Each row comes from the steps of one path. Every step used is in the known rows, and no mark comes twice. Write the path behind each row, first mark first.
(in the rows, 128 means zero)
Known rows
befo, zefa, pufas, sosuz: [113 143 145 129 166 122 165 168 120 109  54 162 126 139 110 167 104 122
  65 181  53 115 110 139 131  82  88]
divav, zefa, medaf, feso: [146 151 183 130 160 137 123 131 150 134 190 113 153 121 182  68 131 137
  80  98 111 110  67 143  96 102 126]
bapap, befo, zefa, divav: [ 88 143 120 107 206  96 171 107 144 114  74 184 131 141 161 183 138  86
 110 153  74 198  98 127 134 127 139]
divav, bapap, befo: [119 103  56 105 148 136 130 131 108 141  86 145  49 138  88 174 131 123
 127 168 162 209 172 132 158 159 159]
medaf, feso, befo, zefa, pufas: [126 211 182 102 120 110 101 154  63 141  74 175 184 105 179 138 147 133
 129 122  77  82 104 113 100 104 112]
segiv, zefa, medaf, feso, befo, bapap: [187 152 133 106  88 144  60  96  78 138 160 107 108  79 165  96 161 147
 126  76 183  54 138 111 104 165 182]
segiv, zefa, befo: [125  77 108 152 101 140 128  84 173  93 156  91 146 133 102 156 100 142
 172 142 172  89 185 105 143  83  87]
befo, zefa, medaf, feso, divav: [112 131 143 131 106 122 102 124 143 151 185 135 173 146 173  85 139 144
 132  85 128  84  85 150 107 112 139]
befo, zefa: [102 147 108 150 127 117 141 129 144 118 113 152 141 146 137 140 115 112
 120 126  84 145 112 143 151  99  90]
pufas, sosuz, zefa: [154  85 127 153 130 127 161 135 147 101 118 100 108 137  71 132 127 117
  85 137 108 158 132 145 128 144 101]
sosuz, pufas: [136 163 135 123 135 143 139 120 127 110 109  79 126 135 106 156 126 102
 151 135 114 147 153 109 123 122  89]
befo, bapap: [145 149 114 150 117 149 131 145 112 118  94 129  67 106 107 153 119 132
 121 124 124 145 142 114 170 160 143]
medaf, feso, divav: [129 162 135 143  82 136 103 144 138 139 152 118 140 111 126 127 139 146
 203  96 155  93 131 108 121 144 136]
zefa, befo, bapap: [137  97 140 156 117 142 138 128 140  97 121 110  98 125 100 144 104 158
 123 163 137 113 157 108 173 135 115]
medaf, feso: [139 151 151 137 121 131 113 133 131 105 125 123 149 123 146 143 134 148
 153 128 125 119 117 119 115 125 116]
pufas, sosuz: [140 123 112 155 136 132 142 146 151 106  98 119  79 138  97 143 115 131
 116 151 112 110 116 130 135 123  98]
zefa, pufas, sosuz: [136 138 141 127 148 140 153 171 122 113  61 130 101 131  89 177 113 133
  92 170  91 124 133 118 131 105 102]
feso, divav, bapap, befo, zefa, medaf: [ 94  86  38  96 142 133 120 125 118 182 147 161  77 164 114 120 137 109
 114 128 159 182 147 165 148 144 177]
segiv, zefa: [130 132  84 147 105 142 118  98 148 114 137 105 118 114 105 155 113 118
 165  99 163 112 177 105 141 109 120]
feso, divav: [117 157  80 157  81 146 119 145 149 152 151 113 111 126  96 135 123 116
 201  79 153 113 155 106 157 144 128]
medaf, feso, divav, zefa: [125 198 167 144 112 133 129 162 156 147 165 123 133  91 141  70 122 136
 181  89 122  82 104 112 117 128 133]
divav, bapap, befo, zefa, pufas, sosuz: [103 101  96  81 203 122 167 169  85 131  20 184  68 144  83 182 112 123
  53 238  89 191 142 157 141 116 141]
segiv, zefa, medaf, feso, divav: [144 117 113 129  74 145  76  95 147 144 205  87 153 119 143 103 138 149
 181  67 204  63 156 112 102 118 166]
bapap, befo, zefa, segiv: [106 167  53 135 149 127 168 103 136 108  80 145 103 167 112 216 106  98
 147 103  98 163 123 131 148 111 162]
sosuz, zefa: [146 109 119 148 111 133 141 121 136 117 138 102 137 138  92 142 134 107
 111 101 124 184 153 128 144 142 107]
divav, bapap, befo, zefa, segiv: [ 99 120  34 118 142 130 150 106 105 119  67 151  86 170  99 209  99 105
 151 148 134 199 145 141 162 132 177]
zefa, medaf, feso, divav: [140 127 130 131  90 142  89 125 141 155 197 103 150 136 151 100 147 152
 155  75 166  91 116 124 105 132 148]
sosuz, zefa, medaf, feso, divav: [157  89 152 127  85 139 101 116 139 144 213  84 175 137 131  94 158 136
 134  67 165 131 131 134 101 162 152]
feso, befo: [141 186  92 144  87 129  99 135 103 154 118 133 100 118 130 131 144 116
 165  87 141 100 128 110 137 148 110]
segiv, zefa, medaf, feso: [154 104 131 119 116 144  90  85 142 113 190  89 165 129 160 128 138 147
 125  94 179  91 136 123  93  99 142]
medaf, feso, divav, zefa, befo: [119 145 194 153 114 127 134 148 180 130 190 112 156 106 134  61 110 160
 184 136 133  52 119 113 122 107 103]

Write each row's path
[161  37 167 156 123 131 168 133 145  70 111  88  96 126  57 119 111 149
  70 193 120 127 153 142 153 153 106] => pufas, sosuz, zefa, befo, bapap
[127 147 158 160 113 142 155 161 163 132 161 113  85  94  93  73  93 141
 155 126 137  79 144 106 172 134 137] => feso, divav, zefa, befo, bapap
[121 126 129  95 181 115 124 109 134 128 142 159 138 151 175 130 155 130
  68 125  95 155  81 165  96 114 153] => bapap, befo, zefa, medaf, feso
[144 121 147 121 128 148 149 147 108 117 107 114 149 132  89 176 130 109
  87 111 104 187 168 110 139 119 110] => sosuz, zefa, pufas
[164 195 169 116 136 126  91 135 116 164 181 124 139 104 198  38 155 128
 106  78 125  69  64 130  86 128 128] => divav, zefa, medaf, feso, befo
[ 85 134  69  83 144 131 141 169  85 173  72 185  86 131  82 181 126 109
 134 160 127 188 180 134 158 135 170] => feso, divav, bapap, befo, zefa, pufas
[ 93 126  89  94 137 114 122 141 101 156 112 173 104 124 118 136 137 139
 165 167 144 158 143 150 127 163 176] => medaf, feso, divav, bapap, befo, zefa
[138 154 208 145 112 133 136 159 152 120 161 113 118  77 123  57 105 170
 160 140 128  52 124 109 142 144 145] => medaf, feso, divav, zefa, befo, bapap
[142  32 153 160 127 119 166 122 171  82 137  86 135 158  67 122 110 143
  95 182 122 136 145 147 132 115  70] => pufas, sosuz, zefa, befo
[135 170 173 129 180 141 176 185 138 123  77 133  96 109 104 124  98 117
  59 165  65 113 106 121 130  92 105] => divav, zefa, pufas, sosuz
[160  97 102 164 102 136 167 114 145  75 105  72 110 164  64 185 101 110
 130 107 121 144 141 131 130 139 128] => pufas, sosuz, zefa, segiv
[172 147 120 113  86 134  58  86 106 142 180 102 152 109 174 101 161 139
 151  64 184  47 132 114  79 120 142] => segiv, zefa, medaf, feso, befo
[127 180 155 140 142 143 171 202 147 151 103 132  79 100  81 104 102 115
 116 130  91  82 125 111 131 102 117] => feso, divav, zefa, pufas, sosuz
[111 140 112 101 147 120 115 125 135 160 169 156 127 143 157 121 155 123
 119  95 125 119 103 154 103 141 176] => bapap, befo, zefa, medaf, feso, divav
[138 190 205 121 149 136 150 201 135 134 111 135 119  89 112  99 114 143
 126 146  88  59 106 111 100 110 132] => medaf, feso, divav, zefa, pufas, sosuz
[138 134 176 153 147 140 161 149 158 103 132 118  91  98 114  90  92 142
 100 151 106 104 122 113 170 121 109] => divav, zefa, befo, bapap
[131  91  85  86 131 143  91 127 105 176 163 130  85 138 122 121 155 149
 146 141 199 160 148 140 116 178 200] => zefa, medaf, feso, divav, bapap, befo
[115  75  96 117 132 124 123  81 123 115 109 120 138 118 132 158 119 120
 176 162 186 166 181  98 139 132 137] => segiv, zefa, divav, bapap
[122  47 134 115 138 113 145 102 110 117 115 116 160 134 120 139 135 106
 127 162 153 232 157 119 141 170 124] => sosuz, zefa, divav, bapap
[109  82 117 110 100 123  89 131 113 167 179 139 157 148 157  77 133 149
 136 129 163 124 119 162 116 133 149] => befo, zefa, medaf, feso, divav, bapap
[124 196 147 127 109 100  95 130  95 135 109 159 159 110 188 105 153 130
 147 110  98  74  86 136 105 129 104] => medaf, feso, befo, zefa
[124 124 162 125 140 119 109 114 139 125 158 141 184 155 194  99 133 142
  85 120  98 114  69 163  99  96 115] => befo, zefa, medaf, feso
[120 119 121 135 136 123 137  80 152 100 120 111 161 113 144 172 123 106
 173 119 151 129 155  87 130 114 125] => segiv, zefa, divav
[ 85 131 145 138 164  97 159 109 147 105  94 162 178 138 175 150 124  98
 120 142  79 156  89 124 137 105  98] => befo, zefa, divav
[179 122 158 113  98 124  78 104  92 146 184 102 169 126 166  85 177 128
 102  71 153 121 109 136  85 160 131] => sosuz, zefa, medaf, feso, befo
[119 192 100 141 104 113 110 131 103 150 106 162 128 125 153 120 137 103
 148  94  97 106 106 132 139 123  92] => feso, befo, zefa
[ 93 112  56  99 172 116 144 130 110 141  84 175  75 147 110 159 121 109
 102 175 122 208 146 161 156 136 143] => divav, bapap, befo, zefa
[108 134 160  92 133  76 101 115  67 136  82 176 183 110 204  96 154 131
 155 167 127 132  92 128  99 155 121] => medaf, feso, befo, zefa, divav, bapap
[132  51 147 156 109 129 148 105 159  94 160  89 165 151  88 131 117 133
 122 141 135 157 161 125 145 117  74] => sosuz, zefa, befo
[ 82  88 119 117 157  98 145 108 116 124  84 168 161 141 162 137 117 113
 125 185 114 189 118 134 148 122 115] => befo, zefa, divav, bapap
[165  76 171 122 125 135 114 102 130 120 190  86 181 146 151 108 158 133
  72  92 138 160 113 145  95 136 129] => sosuz, zefa, medaf, feso
[ 95 129 107 109 126  89 114 113  77 152  79 176 145 127 176 114 143  98
 148 159 124 149 111 127 135 148 114] => feso, befo, zefa, divav, bapap
